Known rows, with every way that one mark hangs from another:
K998{K374{K428{K203{K915} K287}}}: [-16.0 -21.6  -7.5   5.0 -40.1   9.4 -36.0 -24.5 -40.6  12.5  -5.4  13.3
 -20.0   9.9  10.6  -4.5  22.2   6.5  33.4   8.7 -24.1]
K374{K998}: [ 22.3 -10.5  -9.0  -8.6  13.5  -9.7 -10.4  45.3  14.1  -7.0 -13.6  10.4
 -26.7   4.3   0.1  19.1  10.0  10.1 -17.1 -19.5  -6.4]
K998{K374{K428}}: [  1.8 -18.7  -0.3  13.1   9.8 -22.8  -5.2  37.5 -10.2  24.1  13.8  29.2
 -12.2 -23.1  11.7  18.1  47.4  -1.4   6.2  30.7 -18.8]
K374{K428{K203{K915} K287} K998}: [ -3.7   6.6  -1.6  10.4 -48.1  12.0 -53.3  -4.5 -14.3   6.6 -44.1  -8.8
 -23.8  18.1   4.3  -8.9 -13.1  22.5  10.7 -22.8 -31.3]
K428{K203}: [ 38.5   0.2 -35.2  -8.5  -6.6  -5.4  15.0  16.8 -14.2 -17.4  12.7  11.4
 -32.3  -0.5  22.0  16.7  40.9 -16.2  -6.0 -33.5 -11.1]
K428{K287}: [ 12.6 -31.7 -15.8 -20.1 -22.9  -2.5   3.8  18.8  17.4 -25.8 -14.1  -3.8
   1.3  14.0  14.3  -0.8  10.6  16.2 -30.1 -24.7 -27.4]
K374{K428{K203{K915{K526}}} K998}: [  1.0  35.4   2.7  15.8  -2.0   0.0 -25.0 -15.2  -2.3  -6.7 -16.8  -7.3
 -41.2   9.4  -5.5  18.3  -3.1   7.5  17.4  -9.6  -7.4]
K374{K428{K203 K287} K998}: [  4.4  13.1 -12.9  28.1 -38.1  -3.1 -43.2  20.6   4.4  15.5 -32.4 -13.5
  -8.8   9.5   2.6  -7.9  11.5  27.7  -6.3 -40.3 -28.7]
K915{K907}: [ 26.9  -0.3  -3.1 -14.9  25.5  -3.7  23.1  14.6  16.0 -21.4  -0.5  -5.2
  13.5 -12.4  -3.5  26.0   8.2 -26.0 -27.3 -32.4   1.8]
K203{K915{K374 K526 K907}}: [-19.9  14.0  30.6 -42.1  41.5   9.1  41.7 -57.5  14.8 -38.1   7.2 -12.9
  28.9  13.7 -25.0   8.6 -36.9 -26.3  15.7   9.3  29.9]
K526{K915{K203 K374{K428{K287}}}}: [  0.4  18.1  13.3  24.4 -13.7   7.6  17.7 -32.4  12.2  32.0  21.8 -20.2
  51.5 -12.1  13.1 -48.2 -44.6   8.0   5.9  45.7  -0.5]
K428{K203{K915} K287}: [ 11.1 -19.9 -25.1 -28.4 -43.5  20.1 -12.2 -25.7 -25.2 -34.3 -15.2  -2.0
 -27.2  28.3  16.7  -6.3   0.6   4.1   3.1 -33.7 -21.1]
K80{K428{K203{K915} K287}}: [ -7.6 -33.8 -11.0 -36.5 -27.9  40.0  -4.4 -12.3 -24.0 -39.8 -19.9   2.3
 -18.4  22.7  20.5  -0.4 -29.6  11.4 -13.4 -11.3 -24.8]
K998{K374}: [  8.0 -39.4 -17.1 -11.7  22.6 -12.7   5.1  25.2  -7.2  -1.1  25.8  33.2
 -22.8  -4.5   6.0  24.6  44.4  -6.2   7.3  13.6  -3.3]
K998{K374{K428{K203}}}: [ 11.5  -4.2 -22.1  26.4  -1.1 -15.3 -11.8  15.9 -29.8  26.6  24.1  25.0
 -25.3 -18.3  13.6  17.4  61.6 -12.1  24.5   9.7 -15.3]
K80{K998}: [ 11.0 -27.3 -20.1 -39.6 -12.7 -20.8  -1.6  48.3 -16.0 -35.0  -8.0   5.0
 -43.8   0.4  -0.8  13.2  35.6   1.6 -40.0 -12.8   3.1]
K80{K428{K203 K287} K998{K374}}: [-40.1 -61.7 -27.3 -19.5 -20.2  18.6 -28.5   8.3 -41.0 -28.3   1.8  11.6
 -33.8  21.4 -13.4   3.7  21.9  28.1 -15.6   0.8  11.7]
K915{K203}: [ 33.6 -19.9 -13.9  -5.4  23.0   6.6  40.3  15.0  27.3  -5.0  13.7  27.1
  -1.6 -18.1  32.5  15.5   7.6 -28.3 -22.3  -6.6   6.8]
K203{K915}: [ 20.7 -22.5  -2.2 -42.3  -3.8   3.5   8.5  13.9 -14.1 -29.8  -6.4  18.9
 -31.8   4.7  20.9  17.7   3.6 -14.4  -9.3   4.5 -17.2]
K998{K374{K428{K203 K287}}}: [ -8.4 -17.0 -19.6  26.7 -33.9  -4.8 -27.0   2.0 -19.5  22.6   7.9   7.9
  -5.3   2.5   9.5  -3.5  44.7  15.1  19.2  -4.0 -25.3]
K998{K374{K428{K287}}}: [-17.0 -33.6   3.3  12.7 -19.0 -14.0 -20.3  20.3  -1.9  18.6  -3.2   9.2
   6.3  -1.1   8.3  -4.0  31.2  22.1   1.0  18.2 -30.9]

Rows:
[-18.6  26.9  24.6  12.4  72.9  16.3  47.0 -46.7  61.9  -0.6  14.5  -8.3
  51.0   5.0 -29.0   5.8 -51.3 -22.7   6.7  -9.3  65.8]
K915{K203 K374{K998} K526 K907}
[-16.2   7.5  30.6 -32.1  34.6  15.3   0.4 -22.3  -5.6  -8.7 -15.2  -2.2
  21.6  13.4 -31.7   1.3 -47.7 -20.1  20.3  -2.5  25.2]
K203{K915{K374{K998} K907}}
[-22.7 -54.3  -4.6 -44.5 -26.1   9.9  -9.1  45.0  -6.4 -48.3 -29.8  -8.9
 -18.2  13.5  -3.3   0.2 -10.5  37.2 -65.4  -4.4  -9.0]
K80{K428{K287} K998}
[-14.7  28.6  30.3  26.1  39.1  -7.6  32.5  -7.4  54.5  28.6   5.0   5.7
  29.6 -10.6  -5.6  -7.1 -28.4  -0.6  10.4  30.9  28.8]
K915{K203 K374{K428 K998} K526}
[-28.2 -30.6 -21.9  10.6 -49.4 -13.3 -49.3  12.1 -41.9   6.3  -5.9   0.3
 -33.1   6.6  -9.3  -8.2  54.6  27.3   4.3  -5.6  -6.9]
K80{K998{K374{K428{K203 K287}}}}
[ 19.3  28.8   4.1   7.2  51.8  20.6  50.4 -51.7  10.5   5.3  48.5 -17.4
  49.7 -20.6  -8.4 -16.1 -50.9 -38.5   6.9  18.6  48.9]
K526{K915{K203 K374 K907}}
[ 19.7  29.2   4.5   2.6  -3.4  10.4  -5.6 -16.3 -28.2  -2.1 -16.6  -6.0
  -1.4 -19.0   8.0  17.8   0.2 -38.7   6.8 -24.6 -10.7]
K374{K428{K203{K915{K907}}}}
[  8.1  26.2  -3.9  -0.1 -11.2  -2.8   4.7 -19.4  -6.5 -17.6  -1.8  -4.0
 -33.4  -1.1  12.6  18.7  13.1  -9.3  10.7   2.3 -16.9]
K374{K428{K203{K915{K526}}}}
[ -2.8  -0.7  12.0  15.3 -28.1 -12.9 -36.2  41.5  25.0  11.7 -41.1 -14.1
   2.7   4.3   0.1  -8.3  -2.4  36.0 -25.8 -16.6 -32.5]
K374{K428{K287} K998}
[-14.1 -31.0  -2.7  -2.3  -7.4 -32.1 -26.3  48.8 -29.0   8.9   3.7  19.3
 -35.5 -18.0  -8.2  12.5  56.9  10.3  -9.9  30.1  -0.7]
K80{K998{K374{K428}}}
[  3.9  35.2   4.3  19.8  -4.6 -16.0 -11.2  16.7 -11.5  33.8  -0.2   8.1
  -1.8  -2.5  -5.0 -13.0  12.1   0.0  26.3  -1.7  -3.3]
K915{K374{K428{K203} K998}}
[-17.1 -41.5 -25.3 -32.0 -36.0  17.1 -14.5  19.2 -24.8 -46.0 -20.2 -11.1
 -30.1  20.3  -1.2  -3.0   4.0  27.6 -44.8 -26.0  -4.0]
K80{K428{K203 K287} K998}
[ -4.6  11.2   2.2   7.1 -45.4 -10.5   4.9  -2.9  -9.1  17.6  -3.8  -8.0
  26.3  10.3   8.7 -30.9  15.8   8.3  15.1  -5.1 -25.4]
K915{K374{K428{K203 K287}}}
[ 12.9  10.8   1.4   7.0  57.4  14.8  58.8 -35.4  60.4 -25.9  16.4  -6.8
  31.6 -14.2   1.0  33.6 -19.2 -35.8 -23.4 -26.6  39.4]
K915{K203 K526 K907}
[-11.7   8.7  11.0   4.2  54.6   2.9  41.9 -24.5  54.8   1.3  16.8  10.1
  20.2   9.8 -10.1  -1.7 -32.6  -4.8  10.5   8.5  44.7]
K915{K203 K374{K998} K526}
[ 40.8  21.8 -14.4  19.0  43.9  20.7  34.4 -36.9  15.6  -4.2  33.3 -18.6
  27.3 -28.8   3.8  10.8 -37.9 -33.2 -16.4  -4.2  35.6]
K526{K915{K203 K907}}
[-16.9  19.6   6.8  18.6 -32.6  -6.9 -25.4   1.8  -1.5  27.3 -16.8 -11.4
  18.6  19.5  -8.6 -34.0  -3.0  23.4  19.3 -15.2 -14.8]
K915{K374{K428{K203 K287} K998}}
[ 25.3  29.1 -13.5  29.8 -11.8 -15.2 -25.5  37.5  -6.7  20.9 -15.6   1.8
 -30.0  -8.3   8.2  12.4  28.9   4.6   0.0 -24.8 -19.8]
K374{K428{K203} K998}
[-34.2  -2.4  39.2 -15.1 -29.9   0.5 -31.8  -2.9  -3.7  15.9 -39.2  -6.4
  17.2  21.6  -8.9 -35.0 -42.0  26.2  16.2  22.1 -19.8]
K203{K915{K374{K428{K287} K998}}}
[ -0.3  18.5  27.3  20.6  24.6  -4.9  16.2  18.6  26.4  47.5  -1.1  20.3
  31.0 -19.0   7.4 -13.8 -22.4  -9.5   7.9  25.1  14.8]
K915{K203 K374{K428 K998}}
[-32.2  22.9  37.4 -24.1  50.7  13.0  15.2 -48.2  18.4 -25.4  -7.6 -17.2
  22.8  23.5 -47.5   8.7 -54.4 -10.4  21.1   3.2  39.4]
K203{K915{K374{K998} K526 K907}}
[ 16.4  58.9  -7.6  33.9  -4.2 -11.6 -23.2  -8.1 -30.1  34.5  25.8 -21.0
  -5.9  -3.3 -12.6 -25.2 -11.2  12.5  32.1  23.8   1.2]
K526{K915{K374{K428{K203} K998}}}
[-33.7 -45.5   0.2  -2.3 -36.3 -17.6 -38.9  33.2 -22.6   2.8 -16.3   3.6
 -19.1   4.4 -14.2  -6.4  41.8  33.1 -16.1  16.2 -12.0]
K80{K998{K374{K428{K287}}}}
[ 18.3  34.4  10.1   4.9  -1.2 -19.6  11.8   7.3 -17.4  21.7  33.6 -15.5
  13.6 -17.2  -0.5 -25.3  -8.2  -0.3   9.0  53.2 -13.3]
K526{K915{K374{K428}}}
[ -6.7  17.4  21.1  -3.1  65.6  11.9  75.9 -53.1  56.0 -10.3  31.7  -4.5
  59.7  -7.3 -14.1   8.3 -32.9 -40.7   2.6  -0.8  52.8]
K915{K203 K374 K526 K907}
[ 14.2  48.0  22.4  30.3  38.8   8.7  38.6 -39.5   8.9  35.3  35.4 -20.3
  65.4 -39.5  -2.2 -19.3 -46.1 -35.4   9.4  34.8  30.4]
K526{K915{K203 K374{K428} K907}}
